Every row comes from one small tree of marks. The marks that hang from a mark follow it in brackets, in alphabetical order. Every link used is in the known rows. Which tree was each row made from?
In the rows, 128 means zero.
Known rows:
kupeb(rasegek(dotu goze(gefov) vuvos(fofos))): [100 118  95  57 137  90 139 166 137 158 153 150  62 141  67 165 141 173
 110 128 165 146  98 155 173 161 118 118 104 107 149 108]
zarovi(rasegek(dotu(keke) goze)): [113 162 108  94 129 154 153 117 138 116 130 142 170  79  83 138 112 160
 103 138 133 138 117 195 137  93 140 135 141 122 170 121]
fofos(rasegek(goze(gefov) kupeb(fezaf) vuvos)): [102 106 125 110 139 118  98 187 136 126  98 129  51 108  88 120  85 108
 108 107 149 164 126  88 124 190 117 114 178 164  62 140]
mise(keve sasudod(gefov(goze(rasegek(kupeb))))): [126 146 128 166 159 133 109 106 120 142 103 142  61 174 205 118 102 141
 181  79  81 100 160 111  44 136 124 140 127 154 120  92]
gefov(goze(rasegek(fofos(vuvos))) sasudod): [166  72 116 121 152 134 129  51  82 130 145 113 128 142 188 104 157  98
 147 146 144  83 166 135  90 111 173 144  82 113 143 187]
gefov(goze(rasegek(fofos)) sasudod): [181  95 126 140 156 164 102  78  95 151 137 128 158 124 186 100 152 100
 157 159 162  94 144 130 113 123 154 147  81  96 166 158]
gefov(goze(rasegek)): [162 109 104 122 112 158 140 133  80  86 145 147 151 108 164  78 130 125
 144 167 113 123 157 127 124 117 165 154 117  95 139 135]
keke(dotu(rasegek(goze(gefov) kupeb))): [102 145 143 119 116 150 122 130 110 159 136 143 128 133 117  92  89 151
 141 133 122 168  83 147 142 141 123 136 146 146 122 129]
fezaf(kupeb(rasegek(dotu(keke) fofos goze(gefov)))): [106 142 101  97 134  96 139 146 181 176  84 184  99 123  46 142 116 168
 165 102 220 179  85 159 129 178 126 110 105  99 169 149]
keke(dotu(rasegek(fofos goze vuvos))): [112 142 139 113 132 157 141 112 150 133 151  78 162 145 101 132 175 129
  85 121 118 129  99 157 188 149 120 140 107 179 108 133]
sasudod(gefov(goze(rasegek(dotu))) mise(keve)): [107 167 124 107  92 183 143 117 117  81 111 175  90 123 183 137 113 171
 139 122 124 114 162 146  82 156 134 160 106 179 155  54]
dotu(keke rasegek): [121 159 133 110  93 138 153 125 119 111 164 109 215 118 153  82 147 127
 133 141  83 142 122 126 125  82 145 133 153  92 153 153]
dotu(rasegek(vuvos(fofos))): [125 118 126 108 117  96 136 145 120 131 191  90 153 167 132 107 182 128
  91 145  71 121 123  96 149 112 116 119 123  91 136 125]
fofos(rasegek(dotu(keke) kupeb vuvos)): [123 163 144 144  86 105 152 110 155 136 126 103 126 117 100 149 113 144
 108 130 114 127 137 118 137  92 125  94 166 119 141 143]
sasudod(gefov(goze(rasegek))): [142 111 117 111 117 163 125 140  87  87 122 152 126 137 159 100 128 143
 148 156 121 141 118 126 113 144 162 183 126 114 145 103]
zarovi(rasegek(kupeb(fezaf) vuvos)): [135 113 106 160 138 116 125 168 127 156 115 118 117  98  99 129  71  88
  98 149 126 120 125  64  95 107 121 105 174 153 102 115]
gefov(goze(rasegek(dotu)) sasudod): [169 121 116 117 113 167 148  85  91 138 153 147 158  90 153 114  95 119
 157 184 169  91 138 146 131  92 173 161 105  93 193 122]
fofos(rasegek(dotu(keke) goze(gefov) kupeb vuvos)): [ 85 155 144 106 129  97 146 119 159 148  89 112  73 121  61 160 104 164
 107  99 145 169 108 154 156 152 120  97 143 135 124 153]
fofos(rasegek(dotu(keke) goze kupeb(fezaf)) vuvos): [ 89 131 124 125 117 129 144 123 148  85 107 138 118  73  79 134  76 135
  98  98 132 129 176 133 118 138 140 113 190 175  87 165]
gefov(goze sasudod): [187 114 140 106 107 165 106 100  83 102 135 131 192 104 177 104 122  93
 178 159 130 120 134 138 141  75 144 183 123  91 114 157]
zarovi(rasegek(goze(gefov) kupeb)): [124 124 125 125 156 120  94 152  98 152 105 169  80 125 116 110  91 140
 131 136 141 166  95 143  96 126 126 121 143 121 124 125]
fofos(rasegek(dotu) vuvos): [151 117 109  86  30 115 142 125  83  61 214 144 108 116 154 103 127 143
 125 174 101 109 173 146  83  74 180 122 182 126 126 137]
mise(keve sasudod): [171 127 121 122  87 122 106 141  98 107 191 125 131 150 223 100 137 115
 187 110  31 108 165 132  50  79 122 123 170 128  88 109]
goze(gefov rasegek): [152  85  97 102  92 124 128 169  60 133 187 153  94 138 174  66 118 137
 157 184 112 158 111 118  79 135 164 114 150  81 164 117]
keve(mise(sasudod(gefov))): [133 123 158 116 123 157  89 137 117  71 155 122 130 193 209 119 141  79
 189 102  75 147 121 117  72 131  98 177 157 125 125  76]
zarovi(rasegek(fofos goze(gefov) kupeb vuvos)): [114 108 140 142 192  94  96 132 133 191  82 118  50 155  87 157 136 123
  97 105 155 160  80 136 121 157 105  91  90 150 106 135]
kupeb(rasegek(dotu fofos vuvos)): [149 137 118 128  90 114 137 139 146 144 166 135 115 129 108 174 157 124
 126 151 164 106 111 125 143 102 136 104 115 131 150 106]
kupeb(rasegek(fofos vuvos)): [154 119 113 124 109 113 111 146 139 136 153 123 121 148 147 141 175 110
 134 143 135 110 121 108 126 105 131 113 122 117 120 133]
zarovi(rasegek(dotu goze kupeb vuvos(fofos))): [112 132 126 146 174  99 127 123 145 167 122 126  90 134  58 175 125 160
  67 126 130 115 118 140 161 127  94 111 110 130 142  94]
kupeb(rasegek(vuvos)): [151 135  95  97  86 113 141 167 126 111 160 120 124 130 146 127 143 111
 138 155 117 108 126 104 124  85 149 135 162 103 124 128]
vuvos(rasegek): [157 118  99 120  68 145 109 169  87 104 173 127 160 112 188  86 123 132
 131 191 101 116 136 136  98  73 176 146 162  92 157 106]
fofos(rasegek(dotu goze(gefov(sasudod)) kupeb(fezaf))): [126 122 135 115 132 149  80 148 123 164 123 174  83  75 110 123  39 110
 152 140 207 139 116 119 109 151 133 127 182 149 133 127]
mise(sasudod): [194 115 118 143  91 130 100 155  99  97 189 115 164 148 195  97 130  96
 176 134  73 123 137 123  89  82 132 132 168  95 113 115]
fezaf(kupeb rasegek(fofos)): [165 116 109 154  92  78 117 181 129 113 141 190  99 157 117  72 132 119
 179 152 167 130 131  99  92 145 144 123 124  97 137 128]

Write each row's tree:
[168  99 172 191 120 101  99 134 121 147 114 104 119 163 137 158 165  93
 130 129 105 133 111  86 144 117 100 101 119 135  73 130] | rasegek(fofos kupeb vuvos)
[ 71 154 156 140 195  96 146 107 175 157  93  75 158 159  84 142 175 148
  80  74  87 136 118 112 190 151  84 118 107 106 116 162] | dotu(keke rasegek(goze kupeb vuvos(fofos)))
[ 84 123 100  74 139 115 133 135 126 166 134 137 130 122  95 129 128 207
 104 134 137 164 102 194 155 148 138 120 101  79 202 118] | vuvos(fofos rasegek(dotu(keke) goze(gefov)))
[172 116 133  95  93 148  85 134  91 130 152 134 138 140 218 103 105  98
 182 158 145 146 108 128  86 109 124 143 146  94 146 126] | goze(gefov(sasudod(mise)))
[128 118 136 124 105 119 104 129 103  58 134 136  82 133 153  99 132 132
 124 117  96 116 176 134  95 109 148 137 182 143  64 170] | fofos(rasegek(goze kupeb) vuvos)
[129 118 111 118 110 103 158  70 121 142 166 122 150 127 112 148 145 147
 101 143 115 120 136 170  82  77 154  86 114 130 172 155] | zarovi(rasegek(dotu(keke) fofos(vuvos)))
[ 85 155 150 151 163 155 125 152 160 123  83 126 194  81 100 109  96 106
 110  92 124 145 124  96 152 147 112 136 166 147  94 148] | dotu(keke rasegek(goze kupeb(fezaf)))
[142 101  94 100 135  95 122 139 105 150 183 109 125 158 123 114 160 142
  85 160  89 117 133 116 110  98 114 111 127  87 153 122] | zarovi(rasegek(vuvos(fofos)))
[115 120 141 119 111 103 151  85 122 116 166  89 181 154 153 108 185 121
 116 114  79 129 141 133 106  95 151 108 119 123 127 191] | dotu(keke rasegek(fofos(vuvos)))
[116 136 164 137 166 156  87  75 125 224 130 123 136 150 144 119 110 126
 158 126 172 140  66 149 138 144 108 125 112 149 148 151] | keke(dotu(rasegek(fofos goze(gefov(sasudod)) kupeb)))
[124 129 158 125 141 129 151 113 164 118 103  90 159 121  66 192 180 135
  95 102 131 151  99 173 210 143 109 119  94 154 104 134] | rasegek(dotu(keke) fofos goze vuvos)
[105 119 166 181 168 127 138 134 186 149  57 101 145  95  37 204 121 105
  91  80 157 148 107 114 199 174  81 100 118 188  67 132] | rasegek(dotu(keke) fofos goze kupeb(fezaf) vuvos)
[174  83 156 204 117 144  69 171 110 135 126 160 152 116 145 116 117  79
 149 140 127 141 128  59 114 138  99 103 154 147  66 120] | rasegek(fofos kupeb(fezaf))
[105 156 109 105 107 156 149 134 138 107 120 118 176  78 109 135 114 169
 107 147 130 129 123 197 161 100 163 149 136 112 175 110] | vuvos(rasegek(dotu(keke) goze))
[174 107 109 114 134 165 127  93  81 128 144 130 162 109 188  85 114 101
 165 173 142  95 145 129 112 100 169 170 117  81 168 151] | gefov(goze(rasegek) sasudod)
[146 102 133 206 145 162 120 127 125 151 104 175 135  83 100 134  88 105
 125 145 186 114 149  85 134 168 126 103  94 160 129 107] | gefov(goze(rasegek(dotu fofos kupeb(fezaf))))
[110 130 130 118 172 174 121 103 122  82 124 125 113 178 199 103 133  93
 171  96 108 130 151 118  75 166 125 190 106 122 161  93] | keve(mise(sasudod(gefov(goze(rasegek)))))
[ 94 136 131 189 162 157 110 138 175 163  69 131 164  71  80 163  92 133
  97 110 181 125 119 139 151 155 123 109 124 164 142 112] | vuvos(rasegek(dotu(keke) fofos goze kupeb(fezaf)))
[ 98 135 156 184 161 111 137 123 180 178  93  77 176 123  94 145 134  81
  93  92 128 135 111  58 144 148  94  83 128 155 100 158] | dotu(keke rasegek(fofos kupeb(fezaf) vuvos))
[123  91  91 113 124  80 137 201 131 114 174 140 108 135  98  98 126 115
 112 148 123 114 150  67 138 156 119 119 145 125 112 110] | kupeb(fezaf(rasegek(vuvos(fofos))))
[126 157 151  96  85 180 101 133 115  45  93 161 128 143 208 131 136 149
 160  98  88 140 157 141  91 138 104 185 124 177  76  90] | sasudod(gefov(goze) mise(keve))
[ 76 135  88  85 164 123 158 155 194 140 122 127 148  89  41 172 123 151
  83  99 159 122 135 125 189 166 101 121 138 131 136 124] | kupeb(fezaf rasegek(dotu(keke) goze vuvos(fofos)))
[144 137 145  86 115 165 106 131 116 117 129 148 125 106 155 149  96 122
 161 142 185 147  98 180 137 137 122 153 125 133 146 103] | rasegek(dotu goze(gefov(sasudod(mise))))
[110 131 166 169 133  89 139  72 134 147 129  97 164 160 147 122 167 116
 123 102  88 126 134 106  98  97 132  89 120 127 115 191] | dotu(keke rasegek(fofos(vuvos) kupeb))
[115 138 184 175 160 114 141 101 173 145  66  93 138 130  61 207 159 130
 104  85 137 145  96 148 207 144  90 102  99 155  90 136] | rasegek(dotu(keke) fofos goze kupeb vuvos)
[141 137 138 110  75 110 180 127 133 113 144  90 174 116  95 167 132 133
 118 147  96 146 109 144 172  89 132 117 141 112 129 127] | rasegek(dotu(keke) vuvos)
[125 156 136 150 168 140 139  63 142 159  70  98  86 135 209 141 109 102
 141 102 123  64 184  97  85 124 113 133  96 157 123 134] | gefov(goze(rasegek(kupeb vuvos)) sasudod(mise(keve)))
[116 134 136 145 118 108 142 104 134 184 179  91 157 177 115 114 136 149
  98 143  76 117 119  90 159 118  92 106 134 122 135 123] | keke(dotu(rasegek(kupeb vuvos(fofos))))
[132  88 163 184 172 134  93 168 150 125  70 112 117 119  85 165 140  75
 105  93 140 142 117  84 171 180  85 118 130 191  24 128] | rasegek(fofos goze kupeb(fezaf) vuvos)
[132 142 119 121 113 186 116 138 112  63 101 152 127 144 189 105 125 139
 136 139 142 132 142 123  97 165 140 180 114 132 152  88] | sasudod(gefov(goze(rasegek)) mise)
[115 148 140 152 147  83 141 172 145  95  93 128  69 139  97 134 125 118
 127 116 134 116 124 116 165 131 132 139 136 151  83 121] | fezaf(rasegek(goze kupeb vuvos))
[117 123  94  79 154 109 120 161 147 114 147 125 109 147 115 140 180 149
 107 115 120 113 134 129 166 139 112 146 128  97 114 128] | kupeb(rasegek(goze vuvos(fofos)))
[119 153 133 150 147 117 145 133 140 143 100 123  96 104  61 177 100 131
  85 135 146 117 109 149 154 104 124 120 133 156 125  96] | zarovi(rasegek(dotu goze kupeb vuvos))
[126 122 114 119 116  69 135 186 144 132 112 213  41 140  44 112 109 156
 165 133 223 171  86 153 130 196 145 114  89 124 147 109] | fezaf(kupeb rasegek(dotu fofos goze(gefov)))
[127 159 146 164 111 116 134 167 126  93 122 189  93 102  89 134  93 146
 148 144 160 115 125 147 158 117 145 136 135 150 123  88] | fezaf(rasegek(dotu goze kupeb))
[120 139 111 114 122 127 210  90 138 125 111  94 155 100  87 145 124 144
 105 138 128 126 138 146 175 122 155 128  92 112 165 141] | gefov(goze(rasegek(dotu(keke) vuvos)))
[150 110 141 185 171 144 111  38 123 142  92 116 113 153 211 128 132  83
 145 113 168  74 180 107  76 134 133 126  73 137 135 174] | gefov(goze(rasegek(fofos(vuvos) kupeb)) sasudod(mise))
[114 180 115 101 132 177 170  42 143 139 108 130 164  91 196 128 101 148
 156 115 132  82 186 163  88 111 135 140  96 135 193 136] | gefov(goze(rasegek(dotu(keke))) sasudod(mise(keve)))
[157 127 148 195 115  97  89 154 116 128 141 174 102 152 154 101 135 120
 169 147 140 113 130  96 103 115 127 105 125 124 119 121] | fezaf(rasegek(fofos kupeb))
[ 74 143 133  90 174 107 159 123 162 125 127  68 173 153  90 126 195 151
  71  85  82 138 122 139 195 148 101 135 109  96 127 159] | dotu(keke rasegek(goze vuvos(fofos)))
[131 138 144 105  99 153 149 137 125  81 129 137 186  86  96 143 132 153
 129 129 112 158 115 185 183 108 130 146 145 120 119 128] | rasegek(dotu(keke) goze)
[107 116  98 103 182  98 137 106 135 149 137  96  54 214 173 133 162 160
 131  70  58  95 164 116  79 174 106 136  90 135 135  93] | mise(keve sasudod(gefov(goze(rasegek(vuvos(fofos))))))
